What can hang from each mark:
vorad: fadusos
fadusos: kanu
badab: legob livagub
livagub: badab busam mipope
vufa: kanu
mipope: livagub mibon
mibon: mipope
kanu: fadusos legob
legob: badab kanu

Every row comes from one small tree of marks. The marks that hang from a mark follow it in brackets, in alphabetical order. Every link used is in the known rows. Which tree was each row made from?
Known rows:
kanu{fadusos legob{badab{livagub{mipope}}}}: [-1.389  3.602 -3.425  1.787  1.970  1.241 -1.158 -1.894  0.129  0.925
  2.371  0.008 -2.354 -2.801  0.493 -3.244 -2.649 -0.885  0.540  1.871
  1.360 -0.599]
legob{badab{livagub{mipope}} kanu{fadusos}}: [-1.988  1.673 -2.404  1.963  0.774 -0.322 -0.155 -4.048 -1.499  1.516
  1.666  0.043 -0.869 -2.864  0.664 -3.861 -2.192 -0.882  0.389  2.004
  2.126  0.490]
vorad{fadusos{kanu}}: [-2.835  2.047 -1.568 -0.332 -1.249  0.909 -1.381 -0.247 -1.310 -1.596
  2.593 -0.941 -1.400 -1.787  1.123 -1.475 -0.870  2.398  0.572  2.270
  0.349 -3.047]
legob{kanu}: [-1.354 -0.910 -3.520  0.333 -1.311  1.307  0.728 -4.430 -1.350  0.013
  2.080 -0.189  0.271 -2.310  1.494  0.269 -2.367  2.213  2.533  2.105
 -0.289 -2.511]
mipope{livagub{badab{legob{kanu}} busam} mibon}: [-1.729  0.874 -4.176  2.814  1.185  1.452  1.271 -1.950 -2.844 -0.184
 -0.921  0.123  1.704 -3.109 -1.617 -3.883 -6.248  1.020  1.556  1.691
  0.184  0.838]
livagub{badab{legob} busam mipope}: [-0.687  1.883 -3.295  2.784  1.715  2.964  0.956 -3.449 -1.253 -1.118
  0.228 -0.664  1.273 -1.681 -1.018 -4.375 -5.936  1.880  1.098  2.758
 -1.659  4.294]
livagub{badab busam mipope}: [-0.089  2.100 -2.613  2.592  2.326  2.951  0.128 -3.285 -1.731 -2.624
  1.232 -0.939  1.061 -2.761 -1.080 -4.251 -7.205  1.496  1.042  2.674
  0.098  2.296]
kanu{fadusos legob{badab{livagub}}}: [-1.725  3.355 -3.213  1.028  0.709  0.747 -1.532 -2.820  0.271  1.337
  2.573 -0.070 -2.115 -2.588  0.765 -1.139 -2.838 -0.474  1.499  0.370
  0.921 -1.454]
kanu{fadusos legob}: [-0.745  1.751 -3.993  0.956 -1.587  0.875 -0.704 -1.519  0.066 -0.269
  2.946 -1.632 -1.605 -2.852  1.055  0.453 -2.539  1.483  1.228  1.201
  0.262 -3.084]
badab{livagub}: [-1.678  1.171 -3.029  2.500  0.800  2.621 -0.788 -3.393 -1.111 -1.040
  2.817 -0.365  1.717 -1.494  0.792  0.071 -3.677  1.125  2.223  2.663
  0.084 -1.658]
mipope{mibon}: [-1.786  0.037 -4.546  1.765 -0.267  2.600  0.306 -2.005 -1.551 -3.039
  3.119  0.239  1.116 -1.250  1.019 -0.400 -3.882  2.398  2.321  3.858
  0.326 -2.872]
legob{badab{livagub{mipope}} kanu}: [-2.016  0.894 -2.902  1.161  2.303  1.686  0.305 -4.853 -1.318  1.172
  1.512  1.535 -0.519 -2.329  0.957 -3.479 -2.361 -0.161  1.825  2.766
  0.849 -0.040]
kanu{legob}: [-0.785  1.011 -4.574  0.161 -0.043  2.885 -0.259 -2.315  0.306 -0.690
  2.770 -0.190 -1.198 -2.291  1.329  0.936 -2.738  2.190  2.696  1.941
 -0.975 -3.667]
fadusos{kanu}: [-2.123  1.782 -3.269  0.070 -0.717  2.015 -0.518 -1.872 -0.268 -1.447
  2.461 -0.001 -0.803 -1.620  1.491 -0.084 -1.682  2.942  2.124  2.293
 -0.849 -2.448]
fadusos{kanu{legob{badab}}}: [-2.231  3.176 -4.018 -2.196  0.717  2.117 -0.803 -2.086  1.372  0.597
  1.925  1.866 -4.282 -2.270  1.749 -0.863 -1.005  1.968  2.793  0.730
 -1.295 -2.752]
badab{legob livagub}: [-2.147  0.970 -3.648  2.613  0.191  2.632  0.018 -3.510 -0.706  0.422
  1.834 -0.200  1.915 -0.384  0.827 -0.153 -2.361  1.490  2.265  2.711
 -1.596  0.345]
mibon{mipope{livagub{badab{legob} busam}}}: [-1.505  1.563 -4.056  3.367  2.084  3.020  0.144 -1.162 -1.711 -2.002
  0.325  0.557  3.265 -2.385 -1.260 -4.778 -6.755  1.114  1.557  2.803
 -1.007  1.717]
vorad{fadusos{kanu{legob{badab{livagub}}}}}: [-3.255  4.567 -1.621 -1.006  1.723  1.159 -2.338 -0.358 -0.077  1.597
  1.682  0.579 -4.117 -2.485  0.609 -2.449 -0.422 -0.146  0.973  0.181
  0.733 -3.052]
vufa{kanu{fadusos legob{badab{livagub}}}}: [-2.263  4.820 -3.885  0.928  0.636 -0.717 -2.183 -1.153  0.157  3.209
  2.287 -0.816 -3.160 -2.894 -0.103 -0.547 -2.035 -0.402  1.209 -0.638
  3.631 -2.826]
livagub{badab busam}: [-0.445  1.866 -2.525  1.839  1.072  2.486 -0.238 -4.129 -1.507 -2.189
  1.457 -1.068  1.269 -2.549 -0.810 -2.171 -7.339  1.881  2.026  1.251
 -0.335  1.441]
livagub{badab{legob} mipope}: [-1.046  0.970 -3.862  3.146  0.210  3.813  1.257 -3.012 -0.708 -0.163
  1.203  0.221  1.197 -0.952 -0.082 -3.189 -4.231  3.279  1.500  3.681
 -2.255  2.666]
vorad{fadusos}: [-2.051  0.324 -1.932  0.418 -1.219  1.438 -0.939 -1.815 -1.816 -2.366
  3.490 -1.117  0.345 -1.569  1.179 -1.106 -2.699  2.272  1.008  3.164
  0.440 -2.639]
fadusos{kanu{legob{badab{livagub{mipope}}}}}: [-2.190  4.574 -3.507  0.142  3.514  2.721 -1.136 -1.133  0.790  1.295
  1.273  1.551 -3.754 -2.543  0.759 -3.157 -1.055  0.042  1.546  1.637
 -0.034 -1.609]

Which tree is each row?
[-1.162  1.184 -4.132  2.097  2.498  2.311  0.353 -1.502 -2.295 -4.494
  1.829 -0.575  0.945 -2.200 -0.138 -3.645 -5.386  0.655  0.893  4.348
  1.382 -0.357] -> livagub{busam mipope{mibon}}
[-1.857 -0.343 -3.555  1.382 -3.388 -0.674  1.115 -3.814 -1.115  1.903
  1.234 -1.445  0.152 -1.756  1.266 -0.341 -0.779  1.831  1.127  1.356
 -0.691 -0.010] -> badab{legob{kanu{fadusos}}}
[-1.904  2.050 -4.031  3.834  3.438  2.439  0.476 -1.667 -2.300 -1.811
  0.363 -0.614  1.973 -1.208 -0.850 -4.040 -4.209 -0.600  0.645  3.903
  0.461  1.910] -> badab{legob livagub{busam mipope{mibon}}}
[-1.904  2.379 -1.674  0.898  0.959 -1.673 -0.825 -5.341 -1.939  1.048
  0.915 -0.970 -0.582 -3.416  0.003 -2.951 -4.078 -1.950  0.937 -0.445
  2.364  1.310] -> legob{badab{livagub{busam}} kanu{fadusos}}
[-1.295  3.141 -4.688  0.814 -1.605 -0.633 -1.342  0.136 -0.046  1.612
  2.648 -2.502 -2.576 -3.065  0.216  1.070 -1.825  1.567  0.959  0.115
  2.972 -4.495] -> vufa{kanu{fadusos legob}}
[-0.982  0.663 -2.973  1.519 -0.124  1.201  1.372 -5.299 -1.797  1.615
 -0.801 -0.855  0.789 -2.407 -0.814 -2.267 -4.910  1.650  2.052  0.194
 -1.553  2.934] -> livagub{badab{legob{kanu}} busam}
[-1.610  1.837 -2.320  0.801  3.761  0.856 -0.031 -5.257 -1.916  0.252
  0.462  0.621 -0.476 -3.067  0.031 -4.709 -4.108 -1.651  1.428  1.786
  1.456  1.646] -> legob{badab{livagub{busam mipope}} kanu}
[-1.231  2.050 -3.724  3.187  2.369  2.734 -0.352 -0.848 -2.533 -3.928
  1.355 -0.093  2.138 -3.254 -1.627 -3.683 -8.687  1.128  1.522  2.791
  1.472 -0.666] -> mipope{livagub{badab busam} mibon}
[-1.368  0.880 -4.003  3.545  1.190  3.807 -0.324 -0.555 -1.498 -2.512
  2.422  1.230  2.934 -2.723 -0.330 -3.440 -6.333  2.188  1.915  3.697
  0.093 -1.942] -> mibon{mipope{livagub{badab}}}
[-2.984  3.510 -2.346 -2.566  0.162  1.021 -1.640 -0.464  0.266  0.442
  2.185  0.859 -4.911 -2.414  1.312 -2.158 -0.230  1.423  1.283  0.714
 -0.123 -3.308] -> vorad{fadusos{kanu{legob{badab}}}}
[-1.933  1.139 -3.927  3.260  2.904  1.225  1.335 -2.635 -2.938  0.393
 -0.845 -0.698  1.256 -2.114 -0.885 -4.067 -3.110 -1.144  0.647  2.771
  0.863  1.303] -> badab{legob{kanu} livagub{busam mipope{mibon}}}
[-0.929  2.328 -2.559  2.866  3.590  2.382 -0.713 -2.953 -1.870 -2.451
  1.598 -1.247  1.621 -2.373 -0.392 -3.273 -5.160 -0.632  0.856  3.192
  1.121  0.759] -> badab{livagub{busam mipope}}
[-1.841  1.220 -3.754  3.390  1.453  3.165  0.397 -2.702 -0.858 -0.028
  1.584 -0.059  1.795 -0.593  0.620 -2.247 -2.229  1.198  1.310  4.174
 -1.229  1.093] -> badab{legob livagub{mipope}}
[-1.349  0.469 -2.970  2.675 -3.052  0.022  1.219 -4.035 -1.345  2.885
  0.397 -1.480  0.372 -2.189 -0.143 -1.548 -2.990  2.374  1.001  0.447
 -0.959  1.763] -> livagub{badab{legob{kanu{fadusos}}}}
[-1.719  2.602 -3.797  0.206  2.262  2.787 -1.071 -3.601  0.478  0.984
  2.387  1.396 -1.762 -2.046  1.008 -0.624 -2.993  0.198  2.946  1.167
 -0.354 -1.941] -> kanu{legob{badab{livagub}}}
[-1.555  2.613 -1.829  1.615  2.215 -1.153 -0.492 -4.470 -2.132  0.629
  0.658 -0.859 -0.791 -3.641 -0.250 -5.064 -3.867 -2.327 -0.052  1.050
  2.700  2.167] -> legob{badab{livagub{busam mipope}} kanu{fadusos}}
[-1.806  1.013 -3.061  3.639 -0.649 -0.073  0.769 -2.872 -1.771  2.635
  0.523 -1.565  0.743 -2.095  0.226 -2.651 -0.792 -0.077 -0.183  2.379
  0.536  1.137] -> badab{legob{kanu{fadusos}} livagub{mipope}}
[-2.521  4.337 -3.367 -0.532  2.282  2.210 -1.481 -1.973  0.969  1.719
  1.487  1.503 -3.548 -2.368  0.983 -1.112 -1.267  0.387  2.502  0.191
 -0.427 -2.424] -> fadusos{kanu{legob{badab{livagub}}}}
[-0.637  2.012 -3.470  3.428  2.842  3.047  0.563 -1.850 -2.543 -3.503
  1.030 -0.597  1.204 -2.627 -1.579 -4.902 -7.566  1.180  0.826  3.345
  1.145  1.359] -> livagub{badab busam mipope{mibon}}
[-1.965  5.049 -4.080  1.642  1.909 -0.242 -1.843 -0.269 -0.023  2.791
  2.073 -0.741 -3.328 -3.176 -0.378 -2.675 -1.902 -0.749  0.238  0.829
  3.983 -1.924] -> vufa{kanu{fadusos legob{badab{livagub{mipope}}}}}
[-1.130  1.888 -4.118  3.624  2.212  3.040  1.369 -1.985 -2.156 -1.974
  0.024 -0.337  1.401 -1.539 -1.554 -5.058 -6.292  1.532  0.845  3.381
 -0.602  3.405] -> livagub{badab{legob} busam mipope{mibon}}
[-1.527  0.994 -4.689  4.003  0.704  3.831  1.651 -1.568 -1.576 -1.083
  1.045  0.605  1.359 -0.783 -0.593 -3.911 -4.592  2.992  1.249  4.322
 -1.236  1.765] -> livagub{badab{legob} mipope{mibon}}
[-2.293  0.221 -4.441  3.657  1.427  2.048  1.636 -2.180 -2.376  1.341
  0.147  0.303  1.287 -1.353  0.011 -2.876 -1.372  0.320  1.042  3.717
  0.258 -0.299] -> badab{legob{kanu} livagub{mipope{mibon}}}
[-0.998  4.556 -2.821  1.339  3.488  0.471 -1.466 -2.395 -0.508 -0.009
  1.332 -0.958 -2.285 -3.591 -0.448 -4.432 -4.339 -2.262  0.117  0.936
  1.963  1.054] -> kanu{fadusos legob{badab{livagub{busam mipope}}}}
[-1.740  1.831 -4.338  3.371  1.682  2.722  0.459 -1.047 -2.148 -2.437
  0.304  0.208  2.440 -2.178 -1.595 -3.842 -7.382  1.527  1.536  2.790
 -0.345  1.344] -> mipope{livagub{badab{legob} busam} mibon}
[-2.308  1.461 -2.238  1.243 -0.530 -0.825 -0.521 -4.841 -1.365  2.061
  1.898 -0.086 -0.613 -2.685  0.914 -1.790 -2.328 -0.505  1.346  0.500
  1.649 -0.340] -> legob{badab{livagub} kanu{fadusos}}
[-1.517  3.752 -4.216  1.385  5.500  2.531 -0.583 -1.743 -1.110 -1.289
  0.907  0.915 -1.709 -2.939 -0.681 -4.668 -4.918 -1.904  1.300  2.293
  1.688 -0.372] -> kanu{legob{badab{livagub{busam mipope{mibon}}}}}
[-2.280  2.974 -2.479 -1.072 -0.560  1.225 -1.496  0.899 -0.318 -0.019
  2.018 -1.049 -3.596 -2.608  0.908 -0.849 -0.128  1.902  0.714  1.029
 -0.011 -4.710] -> vorad{fadusos{kanu{legob}}}
[-1.332  4.322 -2.663  0.638  2.248 -0.041 -1.801 -3.277 -0.308  0.389
  1.574 -1.012 -2.071 -3.373 -0.178 -2.298 -4.510 -1.920  1.088 -0.551
  1.587  0.237] -> kanu{fadusos legob{badab{livagub{busam}}}}
